Each row was made from one walk, in order. Every step used is in the known rows, and no mark comes twice. Write each row's walk.
(in the rows, 128 means zero)
Known rows:
K-X-N: [ 83 133 124 131 139 130 112 136 161 183  75 144 195 123 116 133  76 137
 163 126 125 167 164 104]
N-X-K-A-M-Y: [102 111 178  98 122 137  94 172 102 129 119 148  80 114 132 120 133  83
 149 124 125 126 144 131]
Y-K-A: [139 157 134 118 125 147 109 143  89 142 100 144  96 134 129 120  89 178
 145  78 131 123 111 114]
N-A-M: [103 131 145 133 118  97 122 106 110 146  85 117 134 132 134  88 118 117
 150 162 144 132 156 130]
M-A: [131 154 147 120 135 105 129 127 141 169 112 135 144 139 124 126  93 140
 151 134 124 132 127 109]
B-A: [120 145 148 147 153 105 134 118 138 148  69 141  64 150 143 109 121 147
 147 120 108 144  98 148]
U-X-B: [124 143  76 111 129 113 146 120 131 167 107  98 226 128 149 121 106 139
 122 111  99 136 127 111]
A-M: [116 126 152 130 127 129 120 123 111 139  72 118 125 114 158  97 136 116
 150 127 106 118 153 134]
K-X-B: [121 113  89 112 133 132 106 127 160 152 104 137 194 116 149 135  91 145
 136 120 107 159 126 115]
A-M-Y-K: [135 138 171 144 139 208 125 143  85 107  65 115 146 144 137 106 166 104
 124 121 119 122 131 123]
M-Y-K-A: [146 170 165 130 144 173 120 163  81 138 105 147 108 141 124 124 115 158
 130 101 130 128 108 111]
M-X-K-A: [110 124 120  95 123  96  80 164 101 138 128 132 112  98 139 152  43 162
 160 108 128 145 124 146]
Y-K-A-M: [127 135 149 124 110 157 104 134  70 118  89 139  96 120 139 103 119 148
 149  83 138 107 128 123]
A-M-Y: [120 138 184 143 145 152 133 142 102 135  77 121 142 121 153 100 160  97
 135 148 102 125 152 129]
U-A-M-X-B: [ 95 107 157 109 120  97 117 108  95  89 115 131 151  87 133 136  84  64
 138  86 107 135  96 127]
Y-M-X-B: [118 152 117 123 140 117 141 116 104 113  92 103 165 128 168 155  73 116
 132  87  94 155  66 159]
A-M-X-B: [104 109 118 119 131 122 101 119  90  98 103 117 181  87 168 121 104  88
 127 106 106 138 128 146]
M-X: [121 124 139 124 159 123 112 138 100 135  86 125 166 114 148 131  89 121
 140 113 109 163 125 141]
Y-K-X-B: [135 112  77 111 127 184  96 128 141 127  91 130 200 140 134 142 101 154
 124  95 126 158 109 109]
A-M-X: [110 105 153 130 146 130 107 125  82 113  77 121 165 100 159 112 121  93
 143 119 117 148 139 153]
X-U-A: [104 139 147 154 125  84 148 127 141 143 108 141 119 141  97 125 112 129
 174 106  73 130 116 105]
X-N-A-M: [ 59 152 146 143 108  88 121 110 124 165  85 122 148 125 107  95  88 103
 164 156 150 130 180 114]
M-Y-K-X-N-A: [ 92 152 138 146 140 174 114 142 136 162  84 138 223 168  74 133  91 125
 138 160 179 181 146  91]
B-A-M-X: [104 105 166 154 158 116 115 110  90  98  63 141 105 123 155 106 137  95
 145 112 126 156 102 178]
X-B-A-M-Y-K: [122 138 147 155 135 184 127 119 104  84  80 129  97 155 144 107 167 101
 108 108 119 122  80 142]
B-A-M-Y: [115 137 194 166 157 137 141 126 110 121  64 141  79 144 150  92 174 102
 137 148 110 134 114 155]
X-U-A-M-Y: [ 99 133 192 171 128 117 157 134 114 116 105 141 135 136 102 109 166  82
 163 129  74 117 130 112]
K-X-B-A-M-Y: [110 102 146 152 148 148 121 116 139 112  86 156 151 132 154 112 158 100
 125 144 120 156 101 146]
K-A-M: [113 135 160 124 117 102 113 130  87 146 101 146  91  97 153  96 111 141
 160 110 118 108 144 129]

Which walk is each row?
[129 102 167 162 157 209 120 126 113 100  48 152 141 166 129 109 184 112
 129 130 148 164  97 146] => B-A-M-Y-K-X
[ 99  96 179 169 134 134 144 134 134 118 100 160 193 140  98 120 169  87
 169 140  93 150 134 110] => K-X-U-A-M-Y
[103 127 126 143 124 105 122  99 128 112  84 134  78 122 163  99 132 113
 135 112 104 120 100 152] => X-B-A-M
[108 118 135  79 118 105  85 165 130 155 123 151  65 121 125 136  79 132
 162  97 120 136 130 122] => N-X-K-A
[ 65 129 154 139 136 124 106 129  96 131  76 125 186  92 134 120  88  79
 155 110 123 146 164 136] => A-M-X-N
[ 88  98 122 111 111  99  86 127 107 118 102  98 153 119 128 123  80 108
 154 168 158 151 153 154] => N-A-M-X-K
[113 133 136 110 113 126 126 160  93 154 120 106 174 119 139 117 129 134
 145 149 128 116 156 128] => U-X-K-A-M-Y
[129 110  88 136 140 170 105 110 149 115  78 148 141 161 131 134 114 155
 125  91 133 166  69 133] => Y-K-X-B-A
[109 144 177 145 136 122 136 125 101 143  90 121 147 137 127  89 142  99
 136 184 143 135 153 126] => N-A-M-Y
[119 149 190 135 136 125 125 149  79 142 106 151 105 106 149  98 136 123
 146 131 118 114 142 127] => K-A-M-Y
[123 108 150 144 136 193 112 125 105 120  75 133 212 161 109 107 152 112
 128 168 178 165 140 119] => N-A-M-Y-K-X
[105 128 189 122 118 102 136 114 115 129  83 134  95 116 123 112 115  94
 159 109 107 118 125 115] => U-A-M
[109 117 162 122 136 105 100 133  58 118 106 150 132  83 154 111  95 118
 154 100 131 133 132 149] => K-A-M-X
[ 95  98 127 168 139 119 118 130  92 102  92 125 191 111 141 107 147  98
 163 118  88 143 149 152] => A-M-X-U
[ 67 161 152 151 129 112 161 123 106 180  90 104 252 144  99  95 130  84
 140 182 159 144 184 104] => U-X-N-A-M-Y
[133 177 162 132 132 110 166 114 134 161  93 117 131 164 136 141  92 139
 160 123 120 133  80 131] => Y-M-A
[ 58 116 134 140 115 106 108 110 143 169  79 140 206 125 101 105  90 109
 169 169 170 161 181 112] => K-X-N-A-M
[ 56 130 194 129 126  95 122 119  99 121  88 140 151  94 100 136  69  54
 165  91 124 143 134 118] => U-A-M-X-N
[ 65 130 164 150 132 130 121 127 135 166  86 143 220 135  98 108 113  90
 153 188 167 166 180 108] => K-X-N-A-M-Y
[109 122 162 153 140 116 129 107 119 126  58 139  65 138 154  89 151 118
 152 127 113 127 115 159] => B-A-M
[ 90 125 160 149 136 217 110 148 117 133  62 136 219 139 108 124 138  93
 139 127 144 152 159 105] => A-M-Y-K-X-N
[118 142  87 132 141  97 152 104 139 154  94 116 166 150 146 114 121 141
 123 109 106 146  91 136] => U-X-B-A
[ 95 108 133 160 130  94 110 137  68 109 122 155 157  95 140 105 124 125
 172 102 102 131 140 150] => K-A-M-X-U
[105  85 138 158 111 165 123 117 126  97  84 149 182 153  86 122 150 112
 171  93 114 144 117 107] => Y-K-X-U-A-M
[ 89  96 138 191 152 106 125 113  98  91  80 145 132 135 141  98 161 101
 163 115  96 151 109 177] => B-A-M-X-U
